In the rows, 128 means zero.
Known rows, with every way that one mark hangs from another
{K_183 K_461 {K_606 K_501 K_807}}: [ 66 139  54 139 163 133 112 161  87 126 158 128 128  99 119 115  95 129
 151 152 132 136  91 143 144 126 104  68 155 156]
{K_500 {K_126 K_501 K_769} K_249}: [109  95  26 108 186 160 103 173 131 110 158 158 117 150 115 109  66 116
 210 122 146 135  60 149 106  93 105 113 132 154]
{K_183 {K_655 K_461}}: [115 129  78 131 166 140 127 159 107 121 147 149 121 188 134  99 104 138
 170 147 148 116  89 139 122 109 119  71 162 118]
{K_505 {K_183 K_807}}: [110 111  50 137 171 111 117 153 108 143 142 134 113 148 124 104 128 148
 125 134 128 120 115 142 129 124 101  93 146 112]
{K_126 {K_500 K_249} K_501 K_769}: [105  82  21 115 166 128 118 173 138 113 153 155 146 133 119 106  70 143
 194 100 131 138  63 136  79  98  88 121 100 175]
{K_807 {K_501 {K_606 {K_183 {K_461 K_993}}}}}: [106 121  68 130 143 165 128 127  90 136 179 137 131 119 116  92 114 136
 164 130 136 121  98 145 128 116 116 100 181 116]
{K_501 {K_606 {K_183 K_461} K_807}}: [ 99 135  86 129 162 148 114 163  87 140 141 126 138  73 117 102 123 125
 173 135 123 133 109 147 125 117  91  74 172 137]
{K_501 {K_606 {K_183 {K_655 K_505}} K_807}}: [100 155  79 132 170 142 120 163  88 132 112 136 132  91 118  98 138 131
 167 127 127 130 106 143 114 113  82  73 173 137]
{K_505 {K_183 K_655} K_606 K_993}: [101  23  46 123 180 109 126 128 109 138 165 125  87 164 142  91 157 139
 137 130 128 118 113 147 141 108  95  84 139  96]
{K_500 K_126 K_249}: [123 110  53 107 189 162 111 157 111 117 161 152 112 147 123 106  67  92
 177 139 161 126  85 152 123 102 123 113 154 124]
{K_126 K_500}: [119 109  63 122 161 114 129 151 119 123 163 140 139 139 129 105  89 121
 152 114 148 128  93 142  93 113 103 105 132 133]
{K_993 {K_505 {K_183 K_655} K_807} K_769}: [124  89  66 140 179 138 133 149 114 116 120 154 132 149 129  94 143 126
 173 159 155 128  64 158 146 112  87  77 154 123]
{K_655 K_461 {K_505 {K_606 {K_183 K_807} K_501} K_993}}: [ 48 114  69 155 141 145 137 144  78 103  98 139 105 136 126  99 112 158
 114 144 134 119 105 144 159 106 101 109 174 149]
{K_500 {K_126 {K_501 K_606}} K_249}: [111 113  50 105 184 167 106 157 114 124 170 160 119 126 116  99  78  95
 197 134 145 133  86 146 104 101 103 108 156 135]
{K_807 {K_501 {K_606 {K_183 {K_655 {K_505 K_993}}}}}}: [103 138  64 131 152 161 129 133  93 124 155 139 124 122 118  90 137 147
 170 121 136 114 101 144 118 114 105  95 184 116]
{K_505 {K_183 K_461} {K_807 {K_501 K_606}} {K_993 K_769}}: [ 87  57  60 137 160 141 124 121  92 124 153 125 119 138 130  85 150 158
 171 150 143 122  85 147 161 121  89 101 185  91]
{K_500 {K_126 {K_501 {K_606 K_183}} K_769} K_249}: [109 110  35 108 187 165  99 173 121 116 154 157 120 113 111 104  81 112
 213 120 134 137  72 148 108  96  96 106 144 150]
{K_183 K_461 K_606 K_655 K_807}: [109 165  53 157 153 119 116 161 104 133 171 143 125 136 138 104 100 145
 137 154  94 124  56 132 105 139 123  25 159 113]
{K_807 {K_501 {K_606 {K_183 {K_655 {K_461 K_993} K_505}}}}}: [ 97 144  71 140 142 163 136 131  90 121 146 147 126 152 118  87 117 149
 156 134 144 117  97 139 127 113 115  99 191 113]
{K_807 {K_501 {K_606 {K_183 K_461 K_655}}}}: [122 139  66 132 149 161 123 142  95 133 179 138 132 109 118  94 127 139
 174 125 127 117  97 140 126 120 116  79 181 115]
{K_461 K_655 {K_993 K_769}}: [ 98  91  79 130 164 164 138 125 105 125 143 163 136 221 136  92  86 115
 156 153 174 143  73 150 108  93 103 113 129 127]
{K_183 {K_461 {K_993 K_769}} K_655 K_807}: [112 137  72 156 146 145 124 140 100 132 151 154 139 169 142  93  85 137
 154 153 112 131  19 138 107 128 117  51 159 123]
{K_505 {K_606 K_183 K_807} {K_993 K_769}}: [ 84  72  82 127 177 139 118 137  98 122 107 126 107 114 126 103 140 147
 171 130 140 138  92 165 149  97  87  81 141 175]
{K_655 {K_461 {K_993 K_769}} {K_505 {K_183 K_606} K_807}}: [ 57 106  66 157 155 108 142 137  96  92  82 147 117 214 129  88  99 156
 111 177 160 125  79 141 163 111  95  98 173 104]
{K_655 {K_461 {K_993 K_769}} {K_505 {K_606 K_183} K_807}}: [ 65  86  78 155 143 133 149 134  89  89  76 149 118 177 129  90 101 155
 114 159 151 127  77 146 170  94  97 103 171 137]
{K_655 K_505}: [ 98 129  64 130 154 126 136 155 103 107 132 147 138 149 123 102 100 129
 142 133 142 117  94 147 105 108 103  92 153 132]
{K_500 {K_126 {K_501 {K_606 {K_183 K_655}}} K_769}}: [109 124  44 120 179 146 101 170 128 117 163 149 120 130 115 105 107 121
 218 111 126 138  63 146  97 103  88  76 151 140]
{K_655 {K_461 {K_993 K_769}} {K_505 K_606}}: [ 64  89  88 148 138 136 149 131  98  93 108 163 130 198 131  92  84 142
 123 163 154 127  70 148 132  96 118  88 161 144]
{K_807 K_501}: [114 115  57 123 155 153 127 138 109 127 175 141 124 153 116 104 114 149
 167 123 155 116 107 147 121 110 123 106 161 134]
{K_606 {K_183 K_461 K_655} K_501 K_807}: [ 95 160  54 143 170 152 109 174  75 128 115 118 123  84 117 110 113 129
 170 126 127 134  87 140 177 121  82  88 156 162]
{K_126 K_501 K_769}: [ 96  89  36 116 167 131 114 171 132 120 159 149 136 147 115 111 105 155
 206 111 129 132  75 145  90  97  87  89 119 173]

Rows
[ 95 123  59 151 142 173 127 150  96 128 128 115 124 157 119  98  99 148
 155 134 147 137  93 145 159 111 100 129 156 131]	{K_606 {K_183 {K_461 K_655 K_993}} {K_807 K_501}}
[ 97 110  52 116 167 142 118 160 117 134 146 149 144  95 117  97  90 124
 182 114 135 143  96 134  80 107  77 120 134 167]	{K_126 {K_500 K_249} {K_501 {K_606 K_807}}}
[ 97  62  57 127 164 117 122 139 102 132 171 114 114 163 137  94 120 132
 156 144 133 114  97 150 144 124  98  97 151  83]	{K_505 {K_183 K_461} K_993}
[ 93  99  65 143 137 153 140 153 100 111 160 137 143 175 140  96  88 122
 146 152 139 124  81 143 112 110 107 101 148 101]	{K_183 {K_461 {K_655 {K_505 K_993}}}}
[114 134  69 129 146 161 123 141  94 133 179 136 135 102 113  96 122 139
 171 127 131 118 106 144 129 119 117  90 181 121]	{K_807 {K_501 {K_606 {K_183 K_461}}}}
[ 68 163  58 161 158 152 128 142  88 131 138 160 106 161 130 101 100 146
 129 168 135 130  69 138 128 126 115  73 175 139]	{K_183 {K_606 K_501} {K_655 {K_461 {K_993 K_505}}} K_807}
[109 107  50 111 164 137 122 153 118 131 167 157 146 102 120  93  85 116
 179 114 131 135  93 133  76 108  85 115 132 150]	{K_126 {K_500 K_249} {K_501 K_606}}
[117 107  84 151 149 157 132 149 106 115 136 157 142  95 124 102 117 124
 159 155 122 134  54 166 136 111 112  56 148 167]	{K_993 {K_505 {K_606 {K_183 K_461 K_807}}} K_769}
[102  97  36 104 185 166 102 169 124 118 167 164 123 125 114 104  77 111
 213 125 140 138  68 147  93  94 102 105 146 150]	{K_500 {K_126 {K_501 K_606} K_769} K_249}
[ 82  49  49 149 153 158 137 154 100 131 156 135 119 115 124 104 132 116
 129 156 144 139 112 154 158 108  95 113 143 138]	{K_993 {K_505 {K_183 {K_461 K_655}} {K_606 K_501 K_807}}}
[ 88 100  63 134 154 155 143 146 104 112 137 145 128 193 136  96 105 127
 143 142 160 126 105 146  99  97  95 122 142 109]	{K_461 {K_655 {K_505 K_993}}}
[ 82 116  46 138 180 111 121 141  95 130 148 140 100 187 129  97 116 135
 129 156 146 123 105 134 161 122 103  81 154  99]	{K_505 {K_183 {K_606 K_501} {K_655 {K_461 K_993}}}}
[ 99 136  85 121 175 147 114 159  88 143 129 131 129  80 113 103 135 129
 173 128 135 133 125 150 119 110  86  85 169 147]	{K_501 {K_606 K_183 K_807}}
[106  60  54 143 157 133 136 145 114 138 158 144 112 117 125 102 141 131
 120 149 129 124 108 157 128 114 106  93 147 130]	{K_993 {K_505 {K_183 K_807} K_606}}
[105 121  61 115 174 149 108 153 121 124 178 150 121 135 116 103  99 104
 198 125 141 134  87 149  95 107  95  88 162 133]	{K_500 {K_126 {K_501 K_606}}}
[ 98  86  33 111 165 136 117 168 129 124 164 162 153 102 117 101  85 135
 200 103 124 142  72 134  62  99  83 111 118 168]	{K_126 {K_500 K_249} {K_501 K_606} K_769}
[ 66 116  85 139 143 141 141 148  97  97 114 141 123 191 131  96  93 149
 150 154 157 111  93 149 122 106 110 105 176 121]	{K_655 K_461 {K_505 K_993}}
[105 124  33 117 182 168  97 174 119 122 147 159 118 107 111 106  82 123
 202 120 124 139  68 146 103 101  97 105 148 155]	{K_500 {K_126 {K_501 {K_606 {K_183 K_807}}} K_769} K_249}
[100 115  46 139 171 137 119 149  85 136 139 141 102  83 122 107 135 139
 125 118 113 128 108 139 156 110  98  80 145 162]	{K_505 {K_606 {K_183 K_655 K_807} K_501}}
[ 65 119  67 160 138 121 142 143  98 112  99 145 117 213 128  91  90 157
 100 161 144 118  91 138 137 117 108 115 172 103]	{K_655 {K_461 K_993} {K_505 {K_183 K_807}}}
[ 68  68  57 143 157 123 133 133 104 106 105 134 113 151 123  95 142 159
 134 134 143 128  94 153 141 106  92  99 153 143]	{K_655 {K_505 K_183 {K_606 {K_807 K_501}} {K_993 K_769}}}
[ 82 102  88 143 157 142 137 134 106 114 132 155 124 207 128  94  91 131
 152 181 168 128  74 158 141 110 118  86 163 123]	{K_655 {K_461 {K_993 {K_505 {K_183 K_606}} K_769}}}
[ 94 100  46 144 170 102 119 148 106 135 152 121 111 175 134  95 113 134
 135 155 125 130  80 138 143 130  99  65 147  90]	{K_505 {K_183 {K_461 K_993} {K_606 K_807} K_655}}
[ 86  93  89 135 147 161 144 136 103 120 146 149 124 198 129  96  82 127
 156 167 171 122  85 156 126 103 121 112 170 124]	{K_655 {K_461 {K_993 K_505}}}
[105  76  61 141 159 130 130 140 105 129 157 139 133 200 136  91  98 119
 137 157 145 132  84 144 143 115 102  99 135  89]	{K_505 {K_183 {K_461 K_655 {K_993 K_769}}}}
[ 87 151  71 141 175 126 118 167 108 121 126 139 110 176 129 106 111 152
 162 159 146 128  94 139 124 116 113  51 162 136]	{K_183 {K_606 K_807} {K_655 K_461}}
[ 89 111  53 150 145 136 133 160  92 110 143 139 134 119 133 100 106 128
 139 138 115 126  65 135 132 116 104  64 156 138]	{K_183 K_461 {K_655 {K_505 {K_606 K_501 K_807}}}}
[105 102  33 115 167 136 114 173 125 122 148 155 149  87 114 100  88 138
 198  97 117 141  77 134  83 101  76 112 117 167]	{K_126 {K_500 K_249} {K_501 {K_606 K_183}} K_769}
[126 111  60 144 155 149 134 149  95 122 144 126 125 137 135  91 105 121
 160 144 127 120  60 148 157 117  95  87 160 103]	{K_606 {K_183 {K_461 {K_993 {K_505 K_807}}} K_655}}
[ 61 136  44 162 143 153 127 137  82 138 168 148 123 152 133 103  76 131
 107 164 125 143  76 133 123 126 111  94 151 124]	{K_183 {K_461 K_655 K_993} {K_606 K_501} K_807}
[ 95 100  53 139 157 149 145 157 104 109 123 148 130 181 132  98 109 134
 128 143 161 128 111 138 115  95  90 126 145 110]	{K_461 {K_655 {K_505 K_807}}}
[ 88  87  53 137 160 139 141 147 106 116 133 138 122 203 136  93 118 130
 129 143 157 125 117 143 117 103  89 127 138  91]	{K_461 {K_655 {K_505 K_183 K_993}}}
[ 64   8  44 137 172 122 124 123  81 121 139 125 101 112 136  95 150 143
 135 148 136 131  91 148 195 110  78 100 154 125]	{K_505 {K_183 K_461} {K_606 K_501} K_807 {K_993 K_769}}
[ 85 109  97 132 157 148 132 134 100 115 131 156 130 211 130  96  78 136
 165 164 169 127  72 151 132 102 121  92 161 138]	{K_655 {K_461 {K_993 K_769}}}
[117 104  38 116 165 130 123 158 126 121 157 150 139 133 122  98  71 123
 175 112 138 131  84 135  93 107  89 124 115 156]	{K_126 {K_500 K_249} K_501}
[ 98  58  58 141 178 114 119 128 107 136 136 142  96 156 141  93 158 157
 136 138 117 128  80 148 134 115  97  62 141 123]	{K_505 {K_183 K_655 K_807} K_606 {K_993 K_769}}
[100  77  22 150 161 113 129 129 104 126 166 121 101 179 133  87 128 158
 126 152 133 119  83 130 170 129 102  92 169  66]	{K_505 {K_183 {K_461 K_993} K_606 K_655} {K_807 K_501}}
[ 74 111  74 144 157 143 136 142  91  99 117 158 119 170 136  94 114 143
 152 149 144 121  70 142 136 103 106  73 164 142]	{K_183 {K_655 K_461 {K_505 {K_606 K_501} {K_993 K_769}}}}
[108 156  73 150 157 142 122 161 106 131 132 153 116 175 134 102 108 159
 148 147 128 118  81 134 111 120 121  68 169 128]	{K_183 {K_655 K_461} K_807}
[ 90 176  41 145 177 128 112 153  91 138 149 154 108 118 125 110 119 145
 133 140 117 128  84 133 116 129 106  54 156 147]	{K_183 {K_606 K_501} K_655 K_807}
